What can hang from each mark
Q722: Q118 Q293 Q753 Q791 Q805
Q118: Q61
Q61: Q118 Q753
Q293: Q94
Q805: Q61 Q94 Q722
Q791: Q94
Q444: Q94 Q722

Known rows, with every way that one mark hangs from another
(Q805 Q61 (Q722 Q791)): [-0.16 -3.12 -2.01 -1.88 -1.37 -0.45  1.69 -0.85  3.36 -0.28  0.44 -1.68
  1.72 -0.68  2.41  0.02  1.31 -0.38  0.85  0.11  2.09  0.56 -0.26  0.48
 -0.16 -1.78  5.46  0.87  0.35]
(Q61 Q118): [-0.27 -2.40  0.28 -0.57 -0.03 -0.31  0.01 -1.33  0.44  0.75  0.47 -1.26
  0.79 -0.31  2.81 -0.09  1.14  0.35  0.44  0.20  1.32 -0.24 -1.33  0.17
 -0.56 -1.90  0.87  0.43  1.84]
(Q805 Q94 (Q722 Q791)): [-0.99 -4.29 -0.78 -1.17 -1.20 -0.37  1.60 -0.67  3.45 -1.28  0.81 -1.78
  1.59 -0.53  2.13 -0.04  1.15  0.44  1.07  0.26  1.85  0.51 -0.99  0.26
  1.71 -2.22  2.76  0.37  0.59]
(Q722 Q118 (Q293 Q94) Q791): [ 0.77 -0.99  0.18 -2.88  0.79 -0.26 -0.59 -1.30  1.08 -3.36  0.30 -1.68
  1.77 -0.64  1.71  0.23  1.22  0.01  0.42  0.04  3.38  0.28 -3.10 -0.17
  1.85 -0.78  2.90  0.13  0.13]
(Q805 Q94): [-0.01 -2.57 -0.08 -0.55 -0.26 -0.21  0.66 -1.02  1.52 -0.28  0.78 -1.28
  0.97  0.04  1.42 -0.02  0.84  0.54  1.07  0.22  1.47  0.13 -1.17  0.46
  1.38 -2.10  1.09  0.59  0.41]
(Q722 Q753 (Q805 Q94)): [-0.23 -1.70  0.73 -2.04 -0.83 -0.10  1.80 -1.11  2.54 -2.02 -0.43 -1.27
  2.07 -0.82  0.42  0.07  1.35  0.09  0.24  0.25  2.47  0.71 -0.90  0.26
  2.54 -1.25  2.99  1.53  0.04]
(Q118 (Q61 Q753)): [ 2.27 -1.43 -1.27 -0.61 -1.47  0.01  0.17 -1.15 -0.34  0.34  0.80 -1.51
  0.89 -1.11  1.66  0.59  1.27 -0.29 -0.03 -0.66  2.02  0.23 -0.83  0.81
 -0.02 -1.67  4.17  0.58 -0.05]
(Q722 Q118): [-0.11 -0.60 -0.51 -1.02  0.70 -0.38  0.66 -1.40  0.21 -1.26  0.47 -0.69
  0.28 -0.62  0.74  0.14  1.26 -0.19  0.24  0.35  1.90 -0.30 -0.76  0.53
  0.69 -0.91  1.58  0.02  0.78]
(Q444 Q94 (Q722 Q118 Q791)): [-0.47 -0.69 -0.60 -2.52  0.55 -0.55  0.92 -1.24  1.34 -3.11 -0.12 -4.88
  1.83 -0.23  1.70 -0.11  1.09  0.27  1.55  0.32  1.64  1.00 -0.92  0.71
  0.85 -0.98  0.72  1.22  0.23]
(Q118 Q61): [ 1.60 -2.02 -1.01 -0.78 -0.13 -0.24  0.57 -1.37 -0.14  0.36  0.76 -0.98
  0.41 -0.10  0.94  0.39  1.10 -0.47 -0.23 -0.27  1.52  0.15 -0.90  1.08
  0.36 -1.24  3.45  0.73  0.03]
(Q293 Q94): [ 0.55 -2.84 -0.61 -2.04  0.13  0.15 -0.05 -1.18  0.29  0.48  0.62 -0.86
  1.27 -0.48  1.32  0.26  0.75  0.64  0.54  0.11  1.17  0.19 -1.98 -0.04
  1.41 -2.33  0.88  1.40 -0.07]
(Q722 Q791 (Q805 Q61)): [ 0.58 -1.86 -0.91 -3.07 -1.02 -0.66  1.92 -1.26  2.50 -1.79  0.42 -2.16
  2.32 -0.04  2.34  0.28  1.62 -0.14  0.85  0.42  2.03  0.71  0.29  0.05
  0.51 -0.63  4.39  1.38  0.34]
(Q722 Q118 (Q293 Q94) Q753 (Q805 Q61)): [ 1.35  0.90  0.82 -4.72  0.57 -0.10  0.23 -1.54  2.43 -3.34 -1.26 -0.90
  2.69 -1.48  0.24  0.21  1.13 -0.67 -0.69 -0.14  4.60  0.90 -2.61  0.70
  2.51 -0.97  6.84  1.83 -0.84]
(Q722 (Q118 Q61) Q293 Q753 Q791 Q805): [ 1.28  0.41  0.69 -3.45 -0.10 -0.50  1.11 -1.54  2.14 -5.38 -0.92 -1.88
  2.04 -1.17  0.32  0.49  1.87 -1.36 -1.12 -0.21  4.77  0.81 -2.09  0.77
  2.67  0.97  6.96  0.64 -0.51]
(Q444 (Q722 (Q118 (Q61 Q753)) Q293 Q791 (Q805 Q94))): [ 1.17  0.42  1.14 -3.34 -0.09 -0.78  0.19 -1.15  2.41 -4.42 -0.11 -4.36
  2.50 -1.24  2.10  0.11  1.40 -0.38 -0.13  0.33  3.93  1.39 -1.46  1.10
  2.14 -0.75  6.04  0.58 -0.80]
(Q722 Q293): [ 0.37 -0.39 -0.24 -0.69 -0.20 -0.13 -0.53 -0.90  0.79 -0.12  0.16 -1.53
  0.46 -0.34  1.03  0.05  1.03 -0.56  0.18  0.59  2.11  0.15 -2.13  1.06
  0.59 -0.75  1.81  0.87  0.76]
(Q444 Q94 (Q722 Q753)): [-0.32 -0.57 -0.38 -1.79 -0.35  0.13  0.98 -0.95  1.50 -1.03 -0.82 -3.99
  1.71 -0.80  0.61 -0.14  0.89  0.05  0.86  0.10  1.38  1.37 -1.48  1.21
  0.72 -1.59  0.58  2.56 -0.28]
(Q444 Q94 (Q722 Q118 Q293 Q753 Q791 (Q805 Q61))): [ 0.35  1.53  0.47 -4.46  0.10 -0.53  1.10 -1.26  3.52 -4.91 -1.79 -5.31
  3.37 -0.78  1.15 -0.07  1.25 -0.66  0.61  0.20  3.96  1.97 -1.81  1.35
  1.41 -0.22  5.53  2.39 -0.65]
(Q791 Q94): [ 0.08 -1.32 -0.37 -0.86 -0.14 -0.35  0.45 -1.10 -0.28  0.00  0.42 -2.55
  1.24  0.25  1.44  0.64  0.87  0.12  1.03  0.31  1.44  0.16 -1.70  1.23
  1.36 -2.19  0.24  1.39  0.73]

Rows
[-0.39 -1.63 -0.02 -1.90 -0.24 -0.71  0.78 -0.93  0.84 -1.07  0.47 -4.53
  1.85 -0.13  2.43  0.20  1.06  0.08  1.39  0.86  1.30  0.91 -1.24  0.68
  1.05 -1.71  0.46  1.70  0.11] -> (Q444 (Q722 (Q791 Q94)))
[ 1.84 -0.44  0.68 -3.58 -0.85 -0.07 -1.06 -1.29  1.75 -0.45 -0.37 -2.31
  3.26 -1.16  3.33  0.19  1.03  0.35  0.08 -0.29  3.45  0.96 -2.36  0.54
 -0.02 -2.57  5.81  1.86  0.47] -> (Q722 (Q293 Q94) (Q805 (Q61 Q118 Q753)))
[ 0.50  0.49  0.99 -5.32  0.46 -0.51  0.53 -1.41  3.35 -4.21 -1.20 -3.18
  3.15 -1.52  1.43 -0.15  1.30 -0.63 -0.01  0.39  4.08  1.60 -2.35  0.28
  1.95 -0.65  6.44  2.14 -1.36] -> (Q444 (Q722 Q118 (Q293 Q94) Q753 Q791 (Q805 Q61)))
[-0.43 -0.60  1.19 -3.01 -0.04 -0.73  0.40 -0.80  3.27 -2.76 -0.15 -4.23
  2.43 -0.32  1.92 -0.32  1.25  0.08  0.70  1.47  2.41  1.39 -1.51  0.84
  2.11 -0.79  2.60  1.43 -0.26] -> (Q444 (Q722 Q293 Q791 (Q805 Q94)))
[ 0.23 -1.93 -1.55 -2.07 -1.20 -0.45  0.65 -0.69  3.63 -0.74  0.05 -2.07
  1.81 -0.61  2.23 -0.01  1.19 -0.88  0.49  0.18  3.01  0.86 -1.58  1.12
  0.04 -1.36  6.17  0.94  0.30] -> (Q805 Q61 (Q722 Q293 Q791))
[-0.15 -0.38  0.40 -3.52 -0.35 -0.31  1.24 -1.37  2.66 -1.50 -1.49 -4.62
  3.04 -0.73  1.96 -0.21  0.96  0.14  0.75 -0.04  2.20  1.74 -1.00  1.20
  0.23 -1.94  3.62  3.15  0.12] -> (Q444 Q94 (Q722 Q753 (Q805 (Q61 Q118))))
[ 0.37 -1.89  0.20 -2.19 -0.32 -0.35  1.08 -0.98  3.88 -4.30 -0.57 -1.43
  1.84 -1.48  0.92  0.07  1.26 -0.82 -0.60 -0.56  4.82  0.80 -2.97  1.06
  2.82 -1.14  7.54 -0.08 -0.63] -> (Q805 Q94 (Q722 (Q118 Q61) Q293 Q753 Q791))
[ 1.36  0.12 -0.31 -2.96 -1.97 -0.46  0.49 -0.93  2.55 -2.25 -0.03 -3.13
  3.00 -0.92  2.87  0.38  1.72 -0.49  0.64  0.13  3.57  1.07 -0.93  0.47
  0.13 -0.52  6.15  1.22  0.14] -> (Q722 Q293 Q791 (Q805 (Q61 Q753)))
[-0.33 -0.29  0.83 -3.32 -0.36 -0.69  2.24 -1.55  1.43 -5.07 -0.57 -2.68
  2.72 -0.86  0.93  0.79  1.88 -0.28  0.41  0.02  3.66  0.52 -1.51  0.19
  3.15 -0.46  3.19  1.05  0.39] -> (Q722 Q118 Q753 (Q791 Q94) Q805)
[ 0.21 -3.16 -0.42 -1.40 -1.80 -0.25  0.56 -0.92  3.51  0.77  0.29 -1.89
  2.37 -1.47  4.19 -0.21  0.90  0.59  0.86 -0.67  2.99  0.52 -0.87  0.60
 -0.92 -4.18  6.12  0.58  1.11] -> (Q805 (Q61 Q118 Q753) Q94 Q722)
[ 0.10  1.51  1.20 -4.38  0.35 -0.96  0.98 -1.31  2.83 -4.53 -1.36 -4.57
  3.37 -1.03  1.44  0.17  1.34 -1.00  0.23  0.67  4.45  1.52 -2.19  1.26
  2.04 -0.54  5.90  2.15 -0.68] -> (Q444 (Q722 Q118 Q293 Q753 (Q791 Q94) (Q805 Q61)))
[-0.39  0.59 -0.21 -2.26  0.48 -0.10  0.94 -1.28  1.29 -2.50 -1.03 -3.80
  1.57 -1.14  0.26 -0.16  0.95 -0.13  0.74  0.04  2.20  1.06 -1.40  1.14
  1.23 -1.20  1.23  1.82 -0.21] -> (Q444 Q94 (Q722 Q118 Q753))
[ 1.17 -0.35 -1.11 -1.33 -0.66 -0.12 -0.11 -0.95  1.49 -1.30 -0.10 -1.32
  0.66 -1.90  0.92  0.31  1.35 -1.01 -1.03 -0.32  3.62  0.37 -1.90  1.89
  1.07 -1.58  6.19 -0.08  0.23] -> (Q805 (Q722 (Q118 (Q61 Q753)) Q293))
[ 1.38 -0.38  0.54 -4.18 -0.46  0.13  0.27 -1.21  2.70 -1.52 -1.09 -1.32
  2.90 -1.08  0.66  0.23  0.98 -0.50 -0.34 -0.26  3.78  1.20 -2.61  0.65
  1.76 -1.36  6.19  2.69 -0.84] -> (Q722 (Q293 Q94) Q753 (Q805 Q61))
[ 0.88  0.11  0.39 -3.57 -0.12 -0.96  1.07 -1.48  0.57 -3.61 -0.02 -4.89
  2.55 -0.97  2.03  0.67  1.63 -0.18  0.25  0.21  2.93  1.13 -0.75  1.08
  1.97 -1.37  4.54  1.20 -0.40] -> (Q444 (Q722 (Q118 (Q61 Q753)) (Q791 Q94) Q805))
[ 0.29 -0.43  0.66 -3.32  1.10 -0.50 -0.72 -1.12  1.46 -2.73 -0.05 -3.15
  1.66 -1.02  1.86 -0.21  1.05 -0.05  0.41  0.82  2.82  0.81 -2.53  0.30
  1.56 -1.04  2.33  0.95 -0.51] -> (Q444 (Q722 Q118 (Q293 Q94) Q791))
[-0.44 -3.05 -0.06 -2.46 -1.45 -0.56  1.70 -1.13  3.26 -1.07 -0.55 -2.64
  2.94 -1.05  3.61  0.24  1.19 -0.30  0.75 -0.64  3.49  0.77 -1.80  0.41
 -0.07 -2.94  5.95  1.51  0.91] -> (Q805 (Q61 Q118) (Q722 Q753 (Q791 Q94)))
[ 0.20  0.35  0.52 -2.87  1.53 -0.26 -1.10 -1.11  0.90 -1.41 -0.31 -2.48
  0.98 -1.02  0.91 -0.38  0.76 -0.16 -0.06  0.97  2.51  0.72 -2.74  1.00
  1.35 -1.51  2.10  1.28 -0.60] -> (Q444 (Q722 Q118 (Q293 Q94)))
[ 1.25 -1.14 -1.08 -3.50 -1.20 -0.16 -0.05 -0.89  3.07 -2.15 -0.05 -2.04
  2.81 -2.05  2.85  0.17  1.41 -0.31  0.33 -0.70  4.48  0.84 -2.21  0.38
  0.41 -2.41  7.81  0.61 -0.31] -> (Q805 (Q61 Q753) (Q722 Q118 (Q293 Q94) Q791))
[-0.82 -0.52 -0.04 -2.33 -0.53 -0.37  0.98 -0.96  2.61 -3.80 -0.87 -2.39
  1.81 -1.47  0.96  0.39  1.47 -0.88 -0.08  0.06  4.38  0.60 -3.10  1.27
  2.50 -1.17  4.43  0.64  0.40] -> (Q805 (Q722 Q118 Q293 Q753 (Q791 Q94)))
[ 1.08 -0.86  0.83 -2.80  0.31 -0.38  1.77 -1.67  1.95 -4.00 -0.60 -0.85
  1.75 -0.94 -0.20  0.41  1.39 -0.49 -0.84 -0.38  3.68  0.49 -1.18  0.92
  3.34 -0.93  6.06  0.76 -0.58] -> (Q722 (Q118 Q61) Q753 (Q805 Q94))
[ 0.13  0.00 -1.25 -1.80  0.06 -0.48  0.36 -0.98  3.02 -1.04 -0.42 -1.05
  0.84 -1.09  0.99 -0.10  1.02 -1.10 -0.27  0.24  3.43  0.35 -1.51  1.82
  0.29 -1.57  6.58  0.60  0.33] -> (Q805 Q61 (Q722 Q118 Q293))
[-0.21  0.49  0.63 -3.57 -0.75 -0.20  0.94 -0.88  2.99 -3.71 -1.40 -5.55
  3.12 -0.74  1.06 -0.05  1.35 -0.20  0.71  0.43  2.75  2.08 -1.98  1.29
  1.77 -0.29  2.18  2.67 -0.27] -> (Q444 Q94 (Q722 Q293 Q753 Q791 Q805))
[ 2.04  0.60  0.00 -2.16 -0.45 -0.60 -0.35 -1.26 -0.09 -3.80  0.25 -3.62
  2.23 -0.73  2.31  1.00  1.35 -0.69  0.20 -0.66  4.56  0.52 -2.93  1.42
  1.38 -1.09  5.57  0.13 -0.09] -> (Q722 (Q118 (Q61 Q753)) Q293 (Q791 Q94))
